Every row comes from one small tree of marks. The marks that hang from a mark follow it in brackets, in the order of their numbers. Every link used is in the known rows. Which tree was each row made from?
Known rows
J_816[J_469 J_810[J_20 J_577]]: [ 23.2 -65.3  15.6  -9.4  17.1 -33.0   5.3   6.5  22.8  24.1  25.8  35.0
  -2.6  28.9 -43.3 -15.5  25.4  -0.1   7.0 -45.8 -32.8 -25.0  42.8]
J_940[J_469[J_699 J_816[J_810]]]: [ 17.9 -24.6   4.8  -8.4 -10.4 -25.7  20.8 -50.7  17.0 -11.0  13.3   4.5
   0.5   3.8   1.7   5.7  19.6 -12.3  -4.1 -52.3 -22.0 -40.2 -15.2]
J_816[J_469[J_940] J_810]: [ 22.7 -16.2  11.6  -1.3  13.4 -35.0  -6.5 -11.9  12.3  33.8  18.3  17.5
  -8.2  15.1 -32.7 -24.7   5.1   2.5  35.5 -16.7 -21.1 -47.9  23.8]
J_940[J_469]: [ 20.4   6.0   8.7  -8.9 -14.4 -19.6   2.4 -21.7  20.4 -24.7  14.2  -7.8
  -0.2  10.8   8.7  -1.4  11.9  -4.1   0.2 -20.7 -10.9 -22.2   4.1]
J_346[J_699]: [ 15.9  -7.6   5.9  -6.4   8.6 -25.0  11.9   2.2   9.7 -29.6  19.9 -14.7
 -27.3  22.2  23.5 -15.3 -18.3  -4.5  13.5 -14.8 -20.9 -12.5  29.4]
J_20[J_469[J_699 J_816 J_940]]: [ 15.7  -7.1  11.7   2.3  17.7  -8.1  10.2 -41.5   0.4  -4.7   9.7  -7.5
 -19.9   0.9 -31.2 -22.6 -25.9 -18.5  22.5 -35.4  -6.9 -65.6  11.1]
J_143[J_469 J_810]: [ 20.1 -18.2  15.7  -5.7  13.3 -18.7   1.1   2.0  20.7  13.2  19.2   8.6
 -19.5  16.3 -49.4 -17.5   5.8   1.4  13.3 -36.7 -15.8 -20.0  -4.6]
J_940[J_469[J_816]]: [ 17.1 -17.2   5.9 -11.7 -15.1 -14.9  20.6 -43.8  13.9  -8.6  13.7  -8.4
  -2.2   9.1  19.5  15.7  29.0 -17.1  -6.6 -29.7   0.9 -29.6  10.3]
J_816[J_469[J_940] J_810[J_20 J_577]]: [ 24.9 -57.8  15.7  -2.8  24.0 -41.0  -5.9 -15.5  12.0  34.9  26.9  37.0
   4.8  22.7 -44.3 -23.2   8.7   3.2  25.1 -37.7 -22.2 -47.5  70.0]
J_143[J_469[J_699] J_810[J_20 J_577]]: [ 23.2 -53.3  20.4  -2.3  25.7 -22.4   1.8   5.9  19.6  -3.7  24.6  30.3
  -3.8  18.5 -77.7 -28.6  -6.8   6.8   3.2 -71.9 -34.0 -31.9  18.2]
J_20[J_469[J_699 J_816[J_810] J_940]]: [ 15.3 -21.6  10.0  -0.5  21.1 -19.9   9.0 -54.0   3.5  10.4  12.0   3.4
 -19.6   0.9 -32.6 -19.9 -17.6 -17.5  26.3 -43.9 -12.1 -62.4   9.8]
J_469[J_699 J_816[J_810]]: [ 16.2 -55.2   2.2  -7.0   1.5 -23.6  28.7 -22.6  14.1   1.4  13.2   7.1
 -20.1  13.1  -9.8  -2.1   2.9  -6.3  -1.9 -44.7 -19.6 -40.4 -26.5]
J_20[J_469[J_940]]: [ 17.4  10.8  13.5  -1.3  17.5 -15.3  -9.3 -27.2   6.8  -1.7  12.7  -8.0
 -21.0   8.0 -25.2 -27.2 -26.2  -9.6  30.4 -10.8  -3.0 -43.2  28.7]
J_816[J_810[J_20]]: [ 17.0 -54.7   8.0  -9.8  10.9 -41.5  -5.6 -24.2  18.2   7.3  17.4  22.6
 -18.1  29.1 -19.9   5.3  17.7   2.2   5.2 -31.6 -23.5  -9.8  18.7]
J_20[J_469[J_816]]: [ 12.3 -18.3  10.8  -9.4   8.5  -2.2  19.7 -28.9  11.3   2.3  11.1 -12.1
 -29.3  12.6 -11.3  -3.7   9.4 -26.6   5.5 -27.5  -0.8 -29.5   7.4]
J_940[J_469[J_699 J_816]]: [ 18.3 -12.3   6.6  -5.8 -13.7 -13.7  22.1 -37.8  13.1 -25.4  11.3  -7.0
   0.1   3.5   1.3   2.3  10.5 -12.6  -7.6 -43.8 -17.2 -42.8 -15.3]
J_143[J_810]: [ 18.8 -41.8   8.2  -9.9   4.1 -29.5  -0.4  -4.2  22.4   7.8  19.2   4.8
 -19.3  21.5  -2.6  -3.4   0.6  10.6   8.4 -28.7 -12.5 -13.7  -4.3]
J_469[J_699 J_816[J_810[J_20]] J_940]: [ 17.2 -58.3   5.8   3.0  16.9 -36.8   6.9 -61.5  -4.6  14.6  13.9  20.9
  -9.1  11.3 -27.5  -1.7 -11.3  -5.6  17.4 -46.3 -13.5 -66.3  24.8]
J_940[J_469[J_699]]: [ 21.7  11.0   9.3  -4.0 -13.5 -18.0   4.8 -14.6  19.1 -41.0  11.7  -5.7
   1.1   5.2  -8.1 -13.9  -6.5   1.1  -1.4 -34.9 -28.9 -36.5 -21.9]
J_469[J_816]: [ 14.7 -46.2   3.6 -10.4  -5.2 -10.7  28.3 -15.7  10.1   3.6  13.4  -9.5
 -23.6  19.6  11.8   9.6  14.0 -13.3  -5.4 -17.3  10.1 -26.3   5.1]
J_816[J_469 J_810]: [ 20.7 -24.5  11.0  -7.6   6.2 -27.9   5.3   9.2  23.6  22.5  17.7  15.0
 -16.1  21.1 -30.6 -18.8  22.4  -1.0  17.9 -23.5 -32.0 -26.1  -1.8]
J_816[J_469[J_699] J_810[J_577]]: [ 26.2 -46.6  11.9  -5.4   8.8 -25.8  17.0  29.6  27.7   7.0  23.7  24.2
  -3.2  15.9 -42.2 -39.3  -3.0   8.4   8.9 -47.0 -40.6 -42.9  -3.5]
J_940[J_469[J_699 J_816[J_810[J_20]]]]: [ 17.2 -37.0   7.7  -7.7  -4.9 -28.8  14.3 -60.1  14.0 -11.0  13.0  12.7
   2.2   7.8  -9.4  12.0  27.4 -13.9  -5.9 -60.1 -26.7 -37.7  -0.8]

Write each row's tree
[ 23.9 -10.6  12.6   5.0  14.7 -33.0  -5.1  -5.6  12.0  16.6  15.5  19.6
  -6.1   9.3 -50.5 -37.9 -13.2   5.6  34.3 -31.5 -39.2 -61.4  -0.4]
J_816[J_469[J_699 J_940] J_810]
[ 24.4   9.9  15.7   8.4   9.1 -14.4  -3.6  15.4   6.8  -6.3  12.5   1.4
  -7.0   9.3 -47.0 -45.1 -28.3   4.9  29.5 -16.5 -32.2 -66.1  -0.7]
J_816[J_469[J_699 J_940]]
[ 20.9 -84.3  12.6 -11.7  14.5 -35.9  -1.5  -8.6  21.9   9.1  27.5  25.4
  -5.4  29.1 -13.8  -1.6   4.6  13.3  -1.6 -51.1 -11.3 -13.7  43.0]
J_143[J_810[J_20 J_577]]
[ 26.7 -41.8  11.5  -4.6  16.0 -37.0   4.6  -0.3  16.6  35.3  26.9  25.1
   1.6  15.3 -29.1 -32.7  -2.1   6.5  27.7 -26.3 -12.4 -50.4  49.4]
J_816[J_469[J_940] J_810[J_577]]
[ 27.6 -38.1  12.2   1.4  17.3 -34.4   5.5   7.9  17.5  18.7  24.4  27.2
   4.7  10.0 -44.7 -45.6 -20.0  12.0  27.3 -39.1 -29.8 -64.8  24.1]
J_816[J_469[J_699 J_940] J_810[J_577]]
[ 18.6 -28.9   5.0   4.2   6.1 -18.6  16.0 -33.3  -4.5  -4.9  11.3  -3.6
 -12.1   5.5 -12.0 -14.4 -31.6  -4.0  15.3 -26.5   1.6 -70.9   8.2]
J_469[J_699 J_816 J_940]
[ 15.8 -38.3  12.2  -5.3  23.5 -40.0 -15.5 -49.9  11.3  15.4  16.5  22.3
 -18.0  20.3 -36.0  -4.8   6.5  -5.8  22.6 -34.9 -20.6 -26.2  39.5]
J_816[J_810[J_20[J_469[J_940]]]]
[ 17.8 -65.6  15.5  -6.8  26.0 -19.3   7.3 -41.3   2.7   8.0  23.1  15.8
  -6.2  19.2 -25.6  -8.0  -2.4 -17.0   5.7 -45.5   5.8 -43.2  86.2]
J_810[J_20[J_469[J_816 J_940]] J_577]
[ 15.6 -40.6  12.5  -6.5  19.7 -33.7  -7.5 -33.8  18.0  -2.1  13.9  21.9
 -20.9  20.2 -44.1 -10.3   6.0  -5.9  10.9 -47.9 -39.0 -21.9   6.6]
J_816[J_810[J_20[J_469[J_699]]]]
[ 16.5 -35.3  12.7  -1.7  24.3 -38.9 -14.8 -45.2  10.9   5.3  15.0  23.4
 -15.9  16.0 -46.0 -13.4  -5.0  -3.4  21.9 -43.3 -32.5 -35.6  24.4]
J_816[J_810[J_20[J_469[J_699 J_940]]]]
[ 24.6 -63.0  16.3  -4.8  17.8 -31.2   6.9  14.2  22.9   5.8  23.0  37.2
  -0.2  23.0 -58.6 -29.8   7.8   4.4   6.3 -58.9 -51.0 -38.5  19.0]
J_816[J_469[J_699] J_810[J_20 J_577]]
[ 18.6 -46.1   2.5   1.4  10.6 -33.8  15.3 -49.4   0.2  15.7  14.1  11.0
 -10.9   5.2 -14.4  -9.2 -20.0  -1.6  20.0 -37.9  -5.3 -68.7   7.2]
J_469[J_699 J_816[J_810] J_940]
[ 14.3 -28.1  15.7   2.7  23.5 -15.3  -4.3 -50.0  -3.2  -8.0   9.8   7.5
 -17.7  14.2 -46.6  -9.8 -10.5 -17.6  14.9 -44.3 -19.1 -52.5  34.1]
J_810[J_20[J_469[J_699 J_816 J_940]]]
[ 13.0 -73.0   5.0 -12.8   5.4 -30.1  18.7 -43.7  10.0  21.3  15.8  15.6
 -20.6  26.0  -3.1  22.0  33.3 -14.9  -3.7 -37.6  -4.3 -21.1  21.2]
J_469[J_816[J_810[J_20]]]
[ 18.7 -85.2   4.9  -6.6  17.8 -40.3  13.7 -60.5  -0.1  36.1  24.4  24.1
  -3.3  18.8  -2.9   9.1   6.1  -7.7  12.4 -37.3  14.5 -50.8  74.6]
J_469[J_816[J_810[J_20 J_577]] J_940]
[ 22.1 -20.6  12.1  -2.4   7.3 -25.2   6.6  15.5  23.6   5.2  15.1  17.2
 -13.4  15.4 -47.4 -31.3   3.9   2.8  16.7 -37.7 -49.9 -39.2 -26.6]
J_816[J_469[J_699] J_810]
[ 20.5 -42.8   4.7 -11.1  -8.8 -25.9  27.2 -43.3  19.6  -9.5  18.9   8.9
   6.5   3.8   5.4   1.0  14.7  -8.7  -9.1 -58.3 -15.4 -43.3   1.9]
J_940[J_469[J_699 J_816[J_810[J_577]]]]
[ 16.8 -53.0   1.6  -5.1   9.0 -36.5  13.4 -58.2  -0.3  36.0  17.3   8.0
 -14.2  12.7   7.3   6.8   3.6  -7.7  21.4 -18.9  16.3 -51.3  38.3]
J_469[J_816[J_810] J_940]
[ 18.0 -33.9  19.8  -4.2  21.7 -22.9 -10.0 -12.5  16.0  12.0  18.8  21.2
 -16.5  23.6 -65.3  -8.5  18.8  -3.1  12.5 -46.3 -24.8 -14.4  18.0]
J_143[J_469 J_810[J_20]]
[ 19.1 -77.0   1.8  -9.4   2.1 -25.2  36.9 -13.2  17.4   2.8  20.1  13.3
 -11.7  13.4  -6.1  -7.9  -1.8  -2.1  -8.7 -53.3 -10.6 -42.5  -5.2]
J_469[J_699 J_816[J_810[J_577]]]
[ 16.2 -28.4   9.8  -8.8   7.9 -12.5  24.8 -15.7  13.9  20.3  15.9   5.5
 -22.6  15.3 -38.3  -4.0  24.8 -19.6   5.6 -30.5  -2.7 -25.8   2.0]
J_143[J_469[J_816[J_810]]]
[ 13.1 -59.4  15.3  -9.7  21.1 -25.5  -3.7 -45.0  13.5  18.4  17.2  14.7
 -21.6  22.3 -25.7   8.8  22.6 -11.2   7.7 -54.4 -18.6 -19.0  24.0]
J_143[J_810[J_20[J_469[J_816]]]]
[ 14.3 -50.7   8.5 -14.4  13.4 -14.7  25.4 -32.9  17.6  17.9  19.5   3.6
 -22.6  12.6  -9.3  -5.0  14.7 -21.0   4.1 -42.3  -0.1 -28.0  22.6]
J_20[J_469[J_816[J_810[J_577]]]]
[ 19.7   0.3  12.5   6.0  13.9  -6.9  15.7 -16.2  -1.5  -2.1  11.9  -0.7
 -14.2   3.8 -56.5 -27.6 -20.2 -12.5  19.7 -29.8  -4.3 -66.5   6.5]
J_143[J_469[J_699 J_816 J_940]]
[ 14.8 -44.1  12.0  -9.6  18.9 -34.5  -8.3 -36.5  19.1   8.9  16.2  20.6
 -22.1  23.6 -34.7  -1.0  18.1  -8.7  11.6 -38.6 -27.2 -13.0  20.8]
J_816[J_810[J_20[J_469]]]
[ 18.6 -69.6  12.2 -12.4  21.5 -36.0   2.3 -24.6  23.4  10.5  24.3  27.8
 -11.9  24.6 -28.2  -8.6  11.5  -2.8   3.2 -49.5 -17.7 -14.6  46.2]
J_816[J_810[J_20[J_469] J_577]]
[ 20.6 -35.7  16.1  -0.7  16.0 -29.6  -3.7   1.7  18.2   4.9  14.6  29.6
 -11.2  22.6 -63.4 -22.4  15.0  -0.8  13.8 -49.2 -59.2 -36.9  -5.4]
J_816[J_469[J_699] J_810[J_20]]
[ 17.4 -67.3  15.8  -7.6  20.4 -10.5  17.5 -17.4  11.7 -14.4  20.1  14.9
  -9.8  19.8 -37.5 -13.5  -3.3 -14.8  -8.7 -62.1 -15.9 -37.7  43.8]
J_810[J_20[J_469[J_699 J_816]] J_577]
[ 21.6  -9.4  15.9   0.3  21.9 -26.9 -10.1 -19.8   9.1  24.0  20.0  11.4
 -12.2  10.4 -52.0 -24.1 -11.4   3.8  32.7 -28.9  -5.7 -40.5  21.9]
J_143[J_469[J_940] J_810]
[ 21.4 -68.0   2.6  -1.7  12.1 -34.8  23.2 -41.0   2.7  16.4  21.3  16.9
  -3.1   5.7  -9.7 -15.3 -24.7   1.4  14.2 -46.2   2.3 -70.6  26.9]
J_469[J_699 J_816[J_810[J_577]] J_940]
[ 12.2 -35.2  15.8  -2.0  18.1  -9.2   4.7 -34.5   5.6 -16.2   9.5   5.8
 -22.8  18.7 -42.6  -5.7   5.3 -21.1   0.4 -49.6 -27.6 -34.6  11.8]
J_810[J_20[J_469[J_699 J_816]]]
[ 16.3 -42.2  16.7  -3.5  26.1 -32.5 -21.9 -46.8  10.7  15.9  18.3  17.1
 -16.1  19.7 -34.4  -5.1   0.8  -0.6  23.5 -44.5 -18.6 -28.7  37.2]
J_143[J_810[J_20[J_469[J_940]]]]
[ 19.8 -64.8  12.3  -8.7  26.1 -40.7  -5.1 -37.8  15.9  17.3  25.0  29.2
  -7.3  20.8 -31.2 -12.9   0.2  -1.4  15.4 -45.3 -11.8 -29.8  64.7]
J_816[J_810[J_20[J_469[J_940]] J_577]]
[ 12.0 -33.6   9.2 -12.5  12.0 -14.6  19.3 -41.4  15.8  16.5  13.9  -0.7
 -29.4  12.3 -12.8  -0.7  17.9 -24.6   8.6 -35.9  -5.7 -26.0   8.3]
J_20[J_469[J_816[J_810]]]
